What can hang from each mark
L: J
V: A
B: P
T: H P
J: E
E: H K
A: V
Z: H J
K: U Z
H: A E Z
U: K

Every row comes from one small tree of marks. The marks that hang from a mark follow it in brackets, in alphabetical order. Every link used is in the known rows. Which tree was each row made from?
Known rows
J{E{H{A} K{Z}}}: [ -6  14  21 -12  13 -42  21   7   5 -14 -15  11  22  -8 -45  25  37   1
  -4  -6  -6   8]
K{Z}: [-63  25  33  13  26  20  18   2  17 -15 -26  16  15 -40  24  18   7 -16
 -32  21  -4  -9]
T{H{A{V} Z{J{E}}} P}: [ 13  -1  44  -8  20   2  22  27   6  -2  -1  33  12  23  -6  23 -17 -32
  43 -50 -17  19]
E{H K{U}}: [-35  -3  15 -12  -1 -35  31  10  -9  -3 -13 -12  18  -1 -27  44   5   9
 -36 -57  12  -9]
Z{J}: [-47  33  23 -15  14  31  25  -2   8  -8  -6  17   2 -36  47  31 -28   4
  -2 -28 -17   3]
V{A}: [-63  32  43  18  20 -27  -2   7  -5 -23   4  -9   1  -5  33  18 -30 -19
   6  -7 -25  -6]
U{K}: [-69  25  29  15   5  22  35 -10  -5 -19 -13 -16   7 -10   7  28 -12 -11
  -6   7  21  -3]
L{J{E{H{A{V} Z} K{U}}}}: [  0   6  23 -27  34 -18  22  22  -1 -12   1  27  11   2  -1  18  14  16
  20 -17 -45  16]
B{P}: [-70  19  42  -2  14  17  -6   4 -17 -10   5 -39   2 -49  44  26  -3 -28
 -24  -6  -9  -5]
T{H{A Z}}: [-13   6  36  30  37 -18  31  26   5 -17   1  23  10  12  -1  13 -33 -14
  18 -14  -3   6]
K{U Z{J{E{H}}}}: [-32  33  31 -25  -2  -8  25  -3  22  -2 -39  67  22 -73  31  37  21  16
  -9   1  -8 -30]
E{H{Z}}: [ -9   4   5  13  39 -22  26  15   5 -16 -12  -3  18   3   3  28 -25 -16
 -26   9   4  -5]
Z{H J{E{K{U}}}}: [ -5  40  -3 -38   1  -9  30 -20   2   5 -14  22   9 -29  -1  43  11  29
  10 -27   2 -19]
K{U Z{H J{E}}}: [-24  43  19 -27   0  -5  27 -14  18   3 -40  65  18 -71  28  39  21  23
  -6  12  -1 -42]
E{K{Z}}: [-61  14  28   5  14  -6  29   0   5  -8 -23 -12  13 -18 -16  22  22   7
 -40 -36   2   6]
T{H{A{V} E Z{J}} P}: [ 25   4  44 -24  29 -14  26  22   2  -2   1  31  18  32 -13  19 -33 -29
  32 -53 -13  22]
H{A{V} E Z{J}}: [ 53  29  25 -45  56 -73  39   1   6 -19 -10  31   2  14  -6  15 -53  10
  26   1 -50  29]
U{K{Z{H{A{V}} J{E}}}}: [-19  45  16  -2   5  16  46 -13   9 -13 -35  20  15   4 -30  31   6   4
   2  28  11 -12]
U{K{Z{J}}}: [-56  39  26  13   2  36  44  -9  12 -15 -34  15  17 -19   1  25  -1   6
 -16  12  17 -10]
L{J{E{H{Z} K}}}: [-15   7  16 -14  37   0  19  19   2 -12   3  17  16  -5   6  12  18  14
   6 -15 -30  15]
L{J}: [-60  15  33  -2  38  48  13  19  -1 -15  12  12   2 -20  58   9 -18   0
   0 -11 -38  10]
H{A E Z}: [ 23  21  33 -16  56 -74  26   2   0 -24  -4  21   6 -11  11  -1 -54  10
  13  13 -33  22]

Which tree is each row?
[-43  44  13  12   3  35  47 -14   9 -11 -36  13  18  -9 -10  29  -3   9
 -18  20  25 -21] -> U{K{Z{H J}}}
[-33  48  13   1   6  22  47 -19   8 -12 -35  15  21  -7 -16  27  -4  10
 -19  22  26 -18] -> U{K{Z{H{E} J}}}
[ 24  40   5 -48   6 -26  34 -11  -2   0 -11  28   0   0 -24  44  -3  26
  30 -25 -25  -4] -> Z{H{A{V}} J{E{K{U}}}}
[ -6  23  13  -9  37 -25  27  -4  15 -11 -17  25   7 -42  35  21 -11  10
  14   1 -16   5] -> H{Z{J{E}}}
[  1   0   2 -14  10 -53  43  10   0   0 -25   8  20  -3 -24  40  -6  32
 -28 -61   4  -7] -> E{H{Z{J}} K{U}}
[ -8  27  18 -35  -1 -18  28   1   5  -4 -10  32  12 -27   2  36   2  23
  13 -42 -17   5] -> Z{J{E{H{A} K{U}}}}
[-27  47  17   6   2  21  44 -13   9 -13 -34  24  17 -10 -19  25   2  13
  -1  26  15 -15] -> U{K{Z{H{A} J{E}}}}
[-27  36  20  -8  18  14  24   1  25  -9 -31  42  23 -41  10  26  18   0
 -18  14  -7 -10] -> K{Z{J{E{H}}}}
[-21  11  20 -21   4 -46  20  -1   6  -7 -21  15  26 -31 -31  36  53   2
 -11 -11   8  -8] -> J{E{H K{U Z}}}
[-26  22  29 -22   5 -45  19  -9   3  -7 -18  20  13 -43 -18  29  44  13
   8  -8  -5  -6] -> J{E{K{U Z{H{A}}}}}
[ -2  49  15 -15  26   6  31  -6  15  -8 -29  43  17 -20   2  18 -19  15
 -19  17 -12 -14] -> K{Z{H{A E} J}}
[  2  44  -6 -42  18  -8  36 -21  -2   2  -9   7  12  -4  -9  35 -23  26
 -15 -32   6 -10] -> Z{H{E{K}} J}
[-22  34  35 -24  -2 -12  26   2  20  -4 -37  73  20 -68  28  32  12  21
  -1   1 -18 -25] -> K{U Z{J{E{H{A}}}}}
[ 19  26  26  -6  37 -39  29   9  11 -18 -11  43   0 -27  25   8 -38  23
  36   0 -46  19] -> H{A Z{J{E}}}
[ -5  46  -4 -30  13  10  24 -18   6  -1  -9  24   8 -28  13  38  -2  11
  14   1   0 -17] -> Z{H J{E}}
[ 15   1  47 -21  12 -26  28  20  -3   3  -2  36  22  11 -11  14 -27   1
  24 -84  -3  16] -> T{H{A E{K{U}} Z{J}} P}
[ 15   4  18 -28  16 -79  25   5  -1 -11 -13  11  14  -6 -41  36  28   5
  15 -14 -14   8] -> J{E{H{A{V} Z} K{U}}}
